Known rows, with every step that occurs:
budir memosot fadizo zuno: [-14  19   3   1   4  28 -36  12 -11  12  24  16  25   3   9   9   6 -22
  -5  -6   8  11  39   5  -6 -14   2  12  -5  27  -7  13 -16]
zuno favod menal voza: [-13 -15 -13  -1   2 -10   8 -22 -16 -22 -14  -9   5  11 -15   3 -21  15
  25  11 -18   0  -4  -1   6   1   1  -3   3 -18  -3 -10   7]
mano menal: [ -2   9  17   7   1   5 -20 -40 -14  20  15   7  69 -20  -2  -4  -3  -3
   6  12 -46   7 -12   3 -13   8  -6  10   4  37  -6  15 -17]
vola zuno favod menal budir memosot voza: [ 26 -16 -15  -5  -3 -19  22  12  33 -13  -9   0 -44   7 -14  -1  -8 -12
   5   2  36  -7 -39  -4   3  -8  10 -10  -8 -37   2  -7  14]
vola zuno: [-13   9   7  11   4   4   5 -12  -2  10   9  12  60 -10  -9   6  -2 -13
  -7   5 -18  -2  -5   3 -16  -4   1  -4   4   2  -7   5 -12]
favod menal budir memosot: [ -1  -8   1   4   9 -12  -9  14   8  15  18  -2  -3  -2 -18  -9  -8  -4
  -5   8  -3 -18 -17   4  11  14   0   7  -8 -44   5   1  -4]
mano zuno: [ 19   1   9   6   2  11  -5 -33  -8  17  -6   2  72  -8   5   0  -1  -1
  -6   1 -38  -9  23  -3  -6  -2   1   2   5  42  -8  13 -17]
zeko zuno vola: [ -4   7   6   7  -6  15   7 -18 -13   1 -12  -3  -3   5  10  -3   5  11
 -15  -2  -9   3  33   1   2 -11 -10   6  16  36   1  21  -4]
mano zuno favod menal pelapoz: [ 24 -13  -4 -10 -13 -18  19 -16 -13  11 -19 -11  54  11   4  -3   1   5
   5   4 -18   8  -2 -14   0   8   8 -12  -6  12  -7  -1  -9]
vola zuno favod menal pelapoz: [ -8  -5  -5  -5 -11 -24  28   5  -8   2  -4  -2  38   7 -10   3  -1  -5
   4   7   1  13 -31  -8 -10   6   8 -18  -9 -25  -4  -9  -3]
zeko zuno favod menal: [  8   5  -5   0  -9  -3  16 -22 -32   1  -1 -11 -19  -3  18  -3   2  22
  16   2 -15  -4   1   5  -6 -12   1 -19   8  13   2   9   1]
mano menal budir memosot zeko zuno vola: [  3  -6  28  -2 -20  -2  -4 -10  20  15 -18   1 -71   3  11  -9  12 -24
 -25   2  17  14  13   3   9   1  -8  13   7  37  14  19  -1]
mano menal voza: [-23  -7   9   7  -3   0  -8 -41  -2  -6   0   8  79  -5 -18  -1 -17 -20
  10  19 -42   7 -13   4   0   9  -6  13  -1  21  -5   7 -13]
vola zuno favod menal: [  6  -4   2  -1  -6 -22   4 -10 -16   1   1  -5   5  -5  -4   2  -7  20
  18   7  -5   3 -21  -2  -9  -3   8 -24   9 -21  -8  -9   0]
menal favod: [-14  18 -15  10  15  22  -2 -23 -17   4   1  -2  37  -1  -2  14  -2   5
  -1   0 -14   1   5  -7 -24  15  -5   8  23   1   3   1 -12]
zuno favod: [ -1  13  -9   5   4  15   2 -27 -11   5  -5  -3   2   0   8  16  -3  27
   8  -1 -18   5  20  -8 -18  -2  -6  10   7  29  -1   2  -1]
vola zuno favod menal voza: [-14 -20  -7  -2  -8 -26  17 -12  -3 -25 -15  -3  11   9 -19   4 -21   4
  21  13   0   2 -21  -1   6  -4   7 -21   3 -37  -6 -16   4]
zuno favod menal budir: [ 12 -10  -6   5  -1 -16   6 -15  -8   8 -12 -13 -19  -8  -9  -2  -7  13
  10   6   8  -2 -18  -7   6   9  -3  -2   8 -11   4   5   2]
fadizo memosot favod menal pelapoz: [ 11   9  -5 -10  16  11 -12  25 -37 -23  33  -3  85 -12  -7  -3   8 -11
   2 -11 -17   1 -26  -4  -5  23   4   4 -23  -7  -3  -4  -8]
memosot pelapoz: [-13   4   5  16  25  26   2 -13   5   4   3  16  94  -4   2  -1  18 -20
  -3  -4 -48  -7  20   1 -24  -7  -6   8  -9  26  -8  10 -11]
fadizo memosot: [ -1  13  13   3  19  25 -21   0 -25   3  19   9  49 -19  -5   2  -1  -7
  -3  -4 -22  -8   7   5  -7  -3  -1  25 -10  33  -4   6  -4]
mano menal budir memosot: [ -1   0  10   3  -7  -3 -17 -14  23  23  18   4  11 -11  -8  -2  -5 -12
 -10  13 -10  -2 -13  -2   0  19  -7  20  -6   3   6  10 -14]
memosot favod: [  4  23 -14   7  16  31 -13 -15 -16 -15  22  -3  61 -12   6  13   5  16
   2 -10 -33  -1  12  -5 -21  14  -7   5   6  19  -3   6 -15]
budir memosot: [-17  14  -4   3  14  20 -13   1   6  11  25   8  20   4  -1   9  -4  10
  -7   1 -28 -13  23   2 -13   3  -3  19  -8  -4  -1  -2  -6]
vola zuno favod: [ -3   7  -6   4  -6   1  12 -21   0   1  -7   2   3  -3   6  18  -4  15
   3   1  -1   7   5  -7 -20  -8   2  -7   8  10  -4  -2  -3]
zeko zuno: [-13  18  -1  13   0  24  16 -25 -18   9   6   6  38  -8  12   1   7 -10
  -9   1 -29  -9  17   9 -12 -13  -5   0   2  37   4  22 -11]
fadizo zuno: [  6   2   0  10  11  13 -10 -16 -20  17  12  12  66 -12   2   3   1   9
   4   2 -14   8  28   3  -6  -8   1  12  -8  35  -9  24 -14]
menal budir memosot voza: [  6   2 -16   9  17  23  12   2  36  -2   1  12  11   3 -13   1  -3 -37
 -15  -1   4 -13  -6   0  -2  -3  -3  27 -17   7   6  12   4]
memosot vola: [-14  23  -1   5  12  18  -5  -2  -5   0   1   7  74  -9   3  -4   2  31
  -6  -5 -36   1   0   4  -3   9 -13  13  12  34 -11 -10   7]
zeko zuno favod menal voza: [-14 -11 -14  -1 -12  -7  28 -25 -19 -26 -17 -10 -13  13   2  -1 -12   5
  20   8 -12  -3   1   6   6 -11   0 -16   3  -4   2   2   5]

Rows:
[  6  -5   4   5  -9  -6  28 -16 -15   9 -26  -8 -64  -7  14  -5  12 -22
   2  -1  13   1  -7   6   1 -10   1 -14   7  28  14  16   9]	memosot zeko zuno favod menal budir
[ -2 -11  14   7   5   3  -9  -8  42  15  10  13  48  -7  -2  -7  15 -29
 -11   4 -23  -3  -1  -3 -10  10  -8  16 -18   5   2  10 -15]	mano menal budir memosot pelapoz
[  5  15 -21   3  10  23  -8   8  20 -12  24  -5  -1  -4   2  15   3  10
 -15  -9   3  -9  12 -10  -8  24 -10  15  -5 -15   8   2 -11]	menal budir memosot favod
[  3 -11   6  -5  -5 -24   9  17  19   9 -10  -1 -81   3  -4   4   1 -14
  -2   2  31   0 -17   0  -1   0   9 -12  -2 -33   8 -14  11]	vola zuno favod menal budir memosot zeko
[ 28  -9  15   0  -4   3 -12 -28  -1   7 -27  -7  31   5   0  -4  -3  17
 -13   1 -17   4  39 -11  10   0  -4   6  20  41 -11  10  -9]	mano zuno vola
[-21  -9  -6  -9  -6  -1  21   2  -4 -21 -16  -3 -72  27  12   3  -5  -9
  12   1  -5  -5  19  11   1 -15   7  -9 -10  -9  10 -10  16]	budir memosot zeko zuno favod menal voza
[  1  -8   6  13   9 -11  -1  -8  -8  15   4  -3  34 -17 -21 -15  -6 -16
   0  10 -10 -11 -28   3  11  13  -3   0   3 -15   1  12  -7]	favod menal budir
[ 11  13 -13  -7  17   9 -26  15 -15 -17  42  -8  25  -1   3   2   1  35
  12  -6 -29 -14  -2   0 -10  20   2  -7  -3 -36  -4 -12  -8]	budir memosot favod menal
[ -7  -3  11   5   1  -1  13  12   1  15   3   3 -45  -3   5 -14  10 -41
 -13   0   3 -18  -5  16   6  -5   2  -5  -9  -6  16  11   3]	favod menal budir memosot zeko zuno
[ -6  16  25   3  24  31 -21   2 -25   8   6  15  27 -20   1   1   9 -35
  -6  -9 -22  -3  15  10 -14  -7   3  26 -11  56   1   4   5]	fadizo memosot zeko
[ 22 -21   0  -6   2 -15  -7  14   1  16  -6  -2 -77   2   8   1   3  10
   9  -2  37  12  16   1   7  -4   8   4 -13  -4   5   5   9]	fadizo zuno favod menal budir memosot zeko
[  6 -27 -13  -4  -1 -17   1 -15 -22 -18  -9  -4  19   9  -7   1 -18  27
  32   9   4  15  12   0  14  -8   6  -4  -7  -6 -11   4   1]	fadizo zuno favod menal voza
[-10   4 -10 -15 -11  -2 -13  30 -17   5  12   2   0  22   8   7   7 -14
   5  -4  27  28  13  -7   1  -4  10  -3 -17  -2  -5   0  -8]	budir memosot fadizo zuno favod menal pelapoz
[ 11  -4  -1  -4 -12 -31  17   9  12  -8 -21  -9  -5 -11  -4  -9  -5  37
   3   0  23   8 -42  -4  16  10  -3 -19  19 -19  -6 -22  16]	memosot vola zuno favod menal budir
[ 12 -15   0   4 -12 -30  16  -8   3   5 -12  -8 -20 -12 -12   0  -8   4
   6   8  25   1 -32  -6   5   4   4 -19   8 -30   1   0  -1]	vola zuno favod menal budir
[ -3 -18   5   7  19  -5  -3  20  28   6  10   6  33   2 -12 -14  13 -21
  -6  -1 -16 -20  -5   2   1   6  -1   2 -20 -40   0   0  -4]	favod menal budir memosot pelapoz
[ 15   5  18  -9   1   9   3  -1 -47  -3  -5  -4 -49 -13  24  -7  11  -9
  14 -12  -2  -1   3  13  -6 -21   9  -6  -6  45   7   3  13]	fadizo memosot zeko zuno favod menal
[  9 -13  -4  -5 -10 -30   7  13  20   3   2  -8 -58   4  -8   3  -9  17
   0   6  32  -7 -21  -7   6   6   6 -13  -2 -56   4 -13   3]	vola zuno favod menal budir memosot
[ 44 -24 -22  -7   5 -10   5   8  13  -6  -2  -1 -41   6  -1  -4  -5  11
  17  -1  39   8  -4  -4  11 -12   9   6 -19  -9  -2  12  10]	fadizo zuno favod menal budir memosot voza
[-28  20   2   9   0  25 -18  11  17  11   8   7  -7   0  -6   7   2 -53
 -23  -3  15  -5  10  -1   1   4  -8  18   6   8   7   7 -10]	menal budir memosot fadizo
[  1 -13  17  -2  -6  -9   5  20   7   6 -17  -5 -89  11   2 -17   9 -20
 -19  -1  24  -5   9   8  22  -4  -1  -1   6  -9  13  10  10]	favod menal budir memosot zeko zuno vola
[  9 -14  14  -5  -7 -13 -40  29  -2   6  -1  -2 -42   7 -12 -13   0 -12
  -9  -1  54  18  16  -2  36  -2   1   3  11 -16  -4  13  -6]	favod menal budir memosot fadizo zuno vola
[-32  30   4   3   7  34 -29   7  -2   7  21  12  14   5   1  10   3 -32
 -12  -4 -14  -4  20   4 -12  -4  -4  13   7  17  -1  -1 -10]	budir memosot fadizo
[-10  11  -4  -4 -24   2   4   9  -2   0  -3 -11 -85   7  15   0   6 -27
  -4  -5  35  -3   0   2   7 -10  -1 -15  10  -1  13   4   1]	zeko zuno favod menal budir memosot fadizo
[-17  -9 -12 -18  -9 -26  10  27  22 -38 -11  -3  -9  24  -8   1 -21  50
  13   3   5   2 -19   0  17   5   3 -14   3 -55 -11 -48  23]	budir memosot vola zuno favod menal voza
[  3   7  -4 -18  -6 -23  -2  29  10 -12   5  -4 -16   9   8  -2  -5  65
  10  -4   3   1 -18   0   3   4   3 -17   8 -38 -11 -41  19]	budir memosot vola zuno favod menal
[ -4  -2   6  -5  -3 -27   2  38  28  -2   8   3  18  -6 -15 -17  -5  19
 -12   2  14 -10 -42   5  21  15  -1 -10   3 -54  -6 -25  11]	favod menal budir memosot vola zuno
[ 26 -12 -21  -4   7  -3  11   5  21 -10  -6  -5 -45   9  -9  -3  -7  -7
  10  -1  17  -6 -21  -5   5  -2   3   7 -10 -21   6  -2  16]	zuno favod menal budir memosot voza
[ 13  -6   1   2 -12  -8 -15  -5 -23   9 -11  -5 -19 -12   2  -2   2 -18
  13  -1  44  23  -2  -4  15  -7   2 -10  12  22  -3  17  -7]	memosot fadizo zuno favod menal budir
[  6   6   1  -9  -6 -23   5   7  -8 -13  -9  -4  20  -5   3  -6  -4  53
  15  -1  -5  11 -30   0   3   2   2 -23  20 -11 -14 -29  17]	memosot vola zuno favod menal
[ -2  20  17  -6   7   9 -10  23  -5 -12   8  13  68 -22  -1  -6   1  17
 -10 -10  -6  -1 -17   7   2  -1  -1   8   0  23 -14 -20  10]	fadizo memosot vola zuno
[-19   9   9   4   1   2 -25  19   2  10  15   1  -8  -2 -15  -8  -1 -49
  -9   2  11 -10 -17   5  12   8  -1   0   5 -23   5   0  -6]	favod menal budir memosot fadizo
[  0  17  -4   2  -6  23 -20 -17 -27   6  -4   5   3  -4  19  17   6  -3
  10  -8  19  30  36  -5 -10 -19   0   3  12  60  -8  16  -9]	memosot fadizo zuno favod
[  8 -24  -1  -1  -2 -24  16  21  41  -5  -4   0 -20   8  -3  -1  10  -3
   0  -2  20  -8  -9  -7  -6  -3   6 -18 -13 -52   0 -14   1]	vola zuno favod menal budir memosot pelapoz
[  6 -16  -9   1  -5  -5  26   9  25  -4  -5  -6 -40  11  19  -5  19  -1
  -1  -7   9 -14  12  -2  -3 -11  -1 -13 -15 -19   8   3   3]	zeko zuno favod menal budir memosot pelapoz
[-11  18  -5  -3  -4  27  17  -5   0   5  -5   3 -77  15  36  17  14  -2
  -6 -11  -4  -1  45   6 -24 -20   0   6  -5  41  13   3   8]	budir memosot zeko zuno favod
[ -9  -2 -21  -8  14   4 -14  12  -1 -42  28  -7  31  14 -14   5 -14  20
  15   0 -25 -13  -3   0   4  20   1  -5  -8 -54  -3 -18  -4]	budir memosot favod menal voza
[ 21  -4  11 -13  -8 -26   0  27   0 -17 -12  -7 -12 -21  -3 -12  -5  31
   3  -7  38   4 -45  -2  22   6   1  -7   6  -9  -6 -27  22]	fadizo memosot vola zuno favod menal budir
[-10   8  12  -2   1  21   1   7   3   4 -13   5 -63  20  19   2  14  -5
 -23  -8  -3   2  49   7  -4 -16  -4  12   5  31   8   8   8]	budir memosot zeko zuno vola
[ -9  -2  11   3  -6  14  11  10  21   8 -25   1 -86  14   9   0  12 -22
 -34  -6  26   1  37   2  10  -8  -8  16   5  24  17  15   7]	menal budir memosot zeko zuno vola
[ -2   8 -12  -7 -13  -7  17  21  44  -7 -15  -1 -38   6   7  13  -3  43
 -17  -7  35   6  -3 -10   5   8  -7   4   5 -15   0 -28  16]	menal budir memosot vola zuno favod
